Known rows, with every step that occurs
givo dakav zuve nomib: [ 38  69  -3 -19 -26  16 -15 -23 -44  18 -14 -10  45   5   1 -28   8 -41
   1 -22  34   2   8   2  13 -27  24  36 -18 -10 -41 -29 -17 -13   7  19
  26   7  11  27  36  32  -2  11  17  -4  12   5  26 -52   3   0]
vova favuz givo dakav: [ -1  14   2 -65 -40  33   7   0 -10  16  11 -11   0  20  39 -17 -29   2
  21  -3  34  -7  23   8  25  -6  -6 -45  -5 -14  -8   3 -86  25  46   6
  14  18 -27 -34 -35  19  29  26   0 -17 -18  -8 -40  17   1 -12]
favuz givo dakav zuve nomib: [ 42  84   1 -28 -17  20 -17 -19 -54  17   4 -23  30   5   1 -31 -29 -41
  17  -3  32   0  16  -7  19 -18  18  32 -14  -9 -39 -13 -46  -6  10  27
  26  17  -2   7  39  35  -5  23  10  -8  21  10  14 -44  -1 -16]
nomib vova vabeg zuve favuz: [-18 -41 -15  -2  31 -43  30 -20  22 -16  -9  12   3 -47 -17  39   0  40
 -16  29 -38   9 -20  25 -22  13 -10  -1  13  13   0  -4  30 -17 -29   1
  28 -31  -6  34 -17 -26  19 -14  -8  -9   6 -10  26 -29 -91  35]
vabeg zuve: [ -4   6  -5   7 -10  15  25 -24   5  12   9  15  15  -7  15 -10  28  37
  -7 -33 -23  19 -18  23  -8  -7   1  -4  36 -36   6 -13  58 -10 -74 -26
  -1  15  -3  24   6  44   3 -15  27   4   4 -12  20 -21 -11  14]
zuve favuz givo: [-32  21 -19   4   6  -8   0  23 -15 -14  -1 -21 -28   4  -2  11 -56 -15
  48  41 -23  -5 -16  -8 -24  25 -29 -17   7   0  -9  17 -32  -1  20  -8
  36  -5   3 -44 -17  -3  -5 -15   7   1  25   8  -9  27  -5 -23]
vova dakav zuve favuz: [-15 -18 -16  29   0 -26 -16  -8  10 -41 -58   8  29 -77 -43  16  -5 -15
   5  39  17  22 -59  36 -51   7 -11   7  -7  56 -16 -37  35 -51  -4 -38
  15 -14  -4  27  -5 -37  -5 -34  -6  14  21  28  24 -68 -20 -30]
vova vabeg zuve favuz givo: [-18   2  -3 -17  28 -15  17 -12   5 -11  19 -22 -21 -30  -3  30 -65  40
  40  69 -36   4 -25   8 -14  42 -20 -11  31  12   6   9 -46  -5  -6   0
  27   7 -25   0  -6   7   3   4 -16  -9  38  -3   1  -7 -55  10]
vova nomib: [-44  28 -27  71   9 -11  28   9  34  -9 -21  24 -14  86  16 -23  28 -28
   7 -42 -14  33 -20  -7   9  -4  16  23 -15  -4  36 -15 -12  24  11 -20
   7  14  45 -22  42  58   2 -21  -2   3   0  -8  -5  31  33  21]
vabeg vova favuz zuve: [-41 -71  22   3 -36  32 -36  -4  64 -14 -23  28   7 -38 -21  17  -3  28
  -7  15   8 -33  -3  21  -1   3 -35 -68 -18  47  13 -26   0 -18  42  -7
 -29  -9   3   3 -34 -49   2 -15   7  38  12 -33   7  71  13 -36]
givo nomib vova favuz zuve vabeg: [-18 -18  50 -12 -17  50  23  56  29   0 -43   6 -32  10   5  50  34  25
   7  18 -24 -13  34 -33  -8  17  -3 -44 -26  17  40 -15  43  -8  51  41
 -33  -5 -19  26 -36 -72  13 -34 -49 -20 -26  -9 -23  50  54   3]
dakav zuve: [ -2  32 -21  43 -34 -13  -2  -1 -14 -18 -72   0  26  -2 -14  -8  11   6
 -17 -21  32  14  -7  -7 -34   6  18 -12  15  11 -23   2  54 -12 -26 -12
 -32  24  12  25   8  -9 -11 -11   2  15 -27  24  14 -51   4   1]
vova favuz givo dakav zuve nomib: [ 41  55  15 -35 -33  22 -26 -13 -34  19   6 -23  24 -10  10 -13 -34 -25
  20   1  27  -3  37   8  31  -7  15   4 -18  10 -43 -19 -65 -15  28  39
   4  11 -12  -2  31  26  -4  23   3  -2  25   3  22 -34  -6 -24]
vova nomib sofut: [-73 -13 -15  62  27 -11  -4  23   7 -26 -40 -15 -29 114  45  -4  84 -13
 -11 -71  -9  16 -15 -13  -3   6 -11  18  33  -8  10   6   4  22 -11 -20
  -6 -13  32 -23   8  32 -14 -38   0  24   1  26 -22  35  76  38]
nomib vova vabeg zuve: [ 10 -26  -6   3  28 -42  36 -54  23   4  16  14   1  -7   6  -2  20  77
 -36 -26 -26   3   7   0   8   7  14  12  30 -21  15  24  43  25 -54   6
 -25  13  -5  41   9  16  16  16  -5  -4 -26 -18   7 -11 -71  55]
nomib vova vabeg zuve favuz givo dakav: [ 21  12 -10 -78  10  -2  45 -27 -15  -3  15 -14  10 -23  17   4 -36  13
  -5  40  25  -1   5  10  13  -3  -9 -10  -4 -13   0  11 -69  23  13  20
  57   7 -46   5 -33  -2  40  26 -16 -49 -15  -5 -30 -37 -81  11]
zuve nomib vova favuz givo dakav: [ 29  27   4 -69 -24  20  -2  -4 -28  27  38 -11  -4  20  38 -31 -32 -21
  10 -15  22 -20  59  -2  50 -21  -2 -24 -28 -25 -20  14 -85  28  46  31
  19  -1 -16 -49 -22  16  27  31   7 -17 -10 -16 -25  27 -11 -23]
vabeg zuve nomib: [ 17  35  10   0   5  22  -7 -27 -18  37  52   1  16   9  13 -28  15  -2
  15 -34 -42   5   3  18  20 -16   7  45   9 -39 -16 -23  27 -17 -49   7
  25   0  24  20  46  69  -5  -3  39  11  47 -21  48  -1  -1   9]
favuz zuve vabeg vova: [-31 -38  28 -17  -1  48   9   7  27 -16 -21  30  17 -28 -40   3  49   5
  -7  51 -13  -4 -60   3 -25  -9 -35   9  19  10  45 -15  54 -35 -11 -31
  16 -15 -12  41   7 -30  -9 -11  32   5  37 -25  15  29  22  11]
vova dakav zuve favuz givo nomib sofut: [-29 -44  10  14  33   4 -30  57 -16 -25  -2 -30 -19  25  20  46  33 -24
   5   3  18  16 -34  14 -19  15 -16  10  32  13   1   0  -4  -1  -4 -23
  -5 -18 -21 -21 -38 -21 -26 -30 -25  -6 -13  62 -31 -25  82 -13]
nomib vova dakav zuve: [ 37   0 -21  46  -1 -38 -12 -39   1 -30 -45   9  26 -45 -33 -43  21  -2
 -43 -33  41  11  -2  -9 -19 -15  19  17 -16  23   1  10  71  -9 -37 -30
 -48  19   6  10   6 -21 -10  -5   0  21 -29  27   2 -60  -5 -27]
vova vabeg zuve: [ -8 -26   5   1  19 -13  32 -54  31   9  12   4   6  -8  11   9  15  84
  -8 -11 -23   8 -25  17  -5  19  16  13  50  -6  16  -9  18  14 -45  -7
 -15  21  -6  63  23  39  12  15  -5   5   0 -15   8 -17 -47  62]
vabeg zuve favuz givo: [-14  23  -6 -14   6   3  13  10 -12  -9  14 -19 -13 -30   6  17 -58  11
  41  51 -34   9 -17  12 -15  27 -30 -20  23  -3  -3   5 -19 -17 -20 -11
  35   3 -24 -22 -16  12  -6 -15   7 -10  39   1  13  -9 -35 -23]
zuve nomib vova: [ 23  26 -23  32  14 -29 -10  -4 -28  26  25  10 -15  49   2 -49  28 -35
 -22 -71 -26 -27  55 -34  19 -36   8  33 -29 -52 -22  42  51  23 -18  19
   2 -22  61 -44  15   8  -4   3  36  23 -13 -15  13  56  -1   4]
givo nomib: [-16 -16 -11  24  -4  17  14  63  12  32  34  24 -16  76  26  17  37 -37
   3 -41  -4  16 -20   1  -9 -18  20   8  -6 -42  23 -13  27  32   1 -18
   8  -3  39 -14 -20  20   3 -10   0 -23 -53   8 -32  37  76  19]

Rows
[ 17 -26  12   5 -18 -15 -17  -6  13  29  38  18 -14  -9  21 -11   8  20
 -20 -56 -39 -17  75  13  39 -10  -2 -30 -15 -15 -19   8  28 -18 -20  29
 -38 -30  16 -34   0   7   0   1  15  31   3 -33  37  37 -26 -18] -> vabeg zuve nomib vova favuz
[ -6  -4  -5  10 -11 -19 -13  15   2   7  19 -12 -49  22  23 -13 -49  20
  13 -20 -21 -25  67 -28  25  19 -15 -61  -2 -11  -4  52 -26  25  20  10
 -45   1   0 -79 -30 -11  -7  14   1  21 -17 -10 -17  71  -3 -32] -> nomib vova favuz givo
[ -2 -16 -25  35   8 -44 -11  -8   4 -42 -54  13  25 -78 -43   4  -3 -20
 -20  25  18  15 -27  22 -44  -3  -8   7 -24  45 -14 -14  54 -43 -12 -27
  10 -20   0  11 -17 -52  -5 -33  -8  10   3  26  23 -65 -41 -31] -> nomib vova dakav zuve favuz
[-19  -5  -8   4  13  12  12  85   4  13  45   1 -35  40  14  42 -34 -46
  37  29 -20  16 -20   8 -14   6  -1  -8  -7 -20  16  -5 -29  15  25  -7
  36 -10   6 -45 -29   3  -6 -13 -14 -38 -20  13 -31  28  46 -15] -> zuve favuz givo nomib
[ 46  16  -8 -18  31 -52  11 -47 -16   4   8 -21  -7  17 -12 -15 -25  20
 -19   5  19 -25  35 -41  27   7  35  31 -15  -3 -13  42 -54  48  31  49
 -10  10   4  16  30  -5  13  53 -27 -11 -23   1 -19  -5 -61  43] -> favuz givo dakav zuve nomib vova vabeg
[-29 -39  14 -11  -1  28  19  14  14   3   8  36  14 -16 -27  -8  69  -7
 -16  32 -29  12 -65  13 -19 -13 -30  28  39 -13  37  -4  61 -36 -46 -49
  16 -30  -3  27  21   2 -15   2  54   6  41 -26  25  18  15  29] -> zuve vabeg vova
[ 30  68 -14 -30 -44  14  13 -13 -36 -13 -50 -21  37  -9   5 -16 -22  -8
  -7   6  72  13   4  -9  -9  -2  15 -21   4   4 -22   2 -28   4   4   6
   5  41 -37  13 -11   2   7  16  -6 -28 -32  23 -18 -78 -16 -16] -> favuz givo dakav zuve
[  9 -12  -1   6  19   9  -1  61  10  -4  34   2 -15 -12  -5  39 -42 -43
  27  49  10  27 -32  20 -18   6   7   6 -12  15  20 -21 -30  -5  18 -17
  15   5 -11 -22 -20  -6 -13 -11 -30 -36 -16  32 -22 -25  42 -37] -> vova dakav zuve favuz givo nomib
[-12 -50  35 -24  -2  41   9  87  27  27  73  20 -38  17  20  46  -8 -14
  21  41 -29  16  -5  16  15  10  -7 -21  16 -12  45  -4 -30  -7  16 -10
 -11 -13 -19 -36 -15   9 -16  11  -5 -30  -3 -12 -17  47  65  -8] -> zuve vabeg vova favuz givo nomib
[ -4   8  -3  15   4  21  12  73  -4  29  57  -2 -39  73  28  17 -21 -34
  27  -9  -9  10   0 -10   3   0  16  -4   1 -39  23  10 -19  41  12  -7
   7  16  15 -46 -18  30  -6   2  -8 -31 -38  12 -42  46  75  -2] -> favuz givo nomib
[ 42  46 -21  41   0 -41 -13  -9 -32   9  -8   4   7  18 -12 -41  17 -30
 -36 -59  -3 -15  58 -33  13 -28  19  29 -36 -28 -31  38  59   3 -27  25
 -15 -14  40 -24  20 -11 -14   2  21  17 -17   2  28   1 -19  -9] -> dakav zuve nomib vova
[-42  -9  50 -14 -30  59  10  23  21 -10 -68  -7 -18  -4   1  38  28  49
  29  29 -21 -16   4 -28 -21  33 -18 -47  -3  35  29 -31  27 -23  53  27
 -31   6 -19  49 -16 -59  11 -36 -38   6  12  -8 -10  45  50  11] -> vova favuz zuve vabeg
[ 22  40  -5 -37 -57  17   3  -7 -20 -11 -46 -15  29 -25  10   0 -32   7
  -2  10  65   8  22   0   1   6   9 -45   1  21 -26  -5 -45  -5  23  14
 -17  34 -45   5 -17  -6   8  17 -17 -16 -28  17 -11 -66 -17 -25] -> vova favuz givo dakav zuve
[-24 -31  10  21 -34   8 -21   1  38 -17 -49   8 -16  -7  -2   5  -7  34
 -14 -27   5 -45  56 -17   5   3 -16 -81 -44  28   2   5  23  15  57  29
 -50   0  13 -17 -54 -71  17 -29 -26  30 -35 -20 -20  79   5 -35] -> nomib vova favuz zuve
[ 36  31   3  28   8  -5 -44 -45 -17   5   1  -5  28 -21 -26 -40   3 -29
  11 -19   8   4 -14   5   7 -16  23  58 -15  18 -20 -27  13 -24 -14 -11
  -6   7  27  22  61  34 -18   4  13  28  42  15  34 -38  24 -19] -> vova dakav zuve nomib
[ -1   1 -10 -14  36 -36  22  -8   3 -12  19 -19 -25 -29  -6  22 -59  37
  17  56 -36  -5   6  -6 -10  31 -18 -13  18   4   3  35 -24   2 -13   9
  18  -2 -22 -17 -14 -10   1   1 -11 -16  17  -5   1  -5 -73   3] -> nomib vova vabeg zuve favuz givo
[ 42  30  18 -47 -27  22 -33 -17 -22  19  27  -2  38 -41  -8 -17 -28 -36
   0  23  28  -4  14  24  33 -15   1  11 -13  12 -31 -20 -59 -36   9  17
  13  -7 -20   0  35  28 -11  36  27   2  43 -15  37 -38 -22 -32] -> vabeg vova favuz givo dakav zuve nomib
[ 38   2 -13  -6  27 -55  11 -52  -8   4  -3  -3   9  15 -15 -16   6  19
 -37 -20  21 -24  31 -31  19  -9  36  41 -16   0 -15  30 -26  43  25  43
 -10   0  18  35  32 -12  20  44 -19  -5 -35  -7 -13 -10 -59  58] -> givo dakav zuve nomib vova vabeg
[-10 -70  27  -2  27  38 -15 -43  45 -25   9  31  23 -68 -52 -28  49   5
   0  45   4   4 -86  22 -13 -19 -29  41   6  32  61 -34  39 -31 -18 -69
   2  -3 -14  46  20 -13  -4  -7  26  20  51 -12  -1  14  44 -12] -> favuz zuve vabeg vova dakav
[ -8 -42  11  21  31  -2 -68 -25 -24 -18   3 -14  25  -1 -10 -20  74 -25
 -23 -37  15  -6 -35  20   5 -15 -21  58  41  13 -25  -4  27 -32 -48 -33
 -12 -35  10   9  30  11 -39  -7  40  48  53  29  22 -22  54   0] -> vabeg vova dakav zuve nomib sofut
[ -3 -55 -12  28  41 -57  28   6  31  11  25  19 -35  60  -2  15  22  26
 -34 -33  -8  -9  13 -30   4   0  38  17  -6 -21  22  41  10  67  18  17
 -29  -6  39   7  -2 -17  12  24 -31 -13 -72  -5 -42  52 -10  72] -> givo nomib vova vabeg
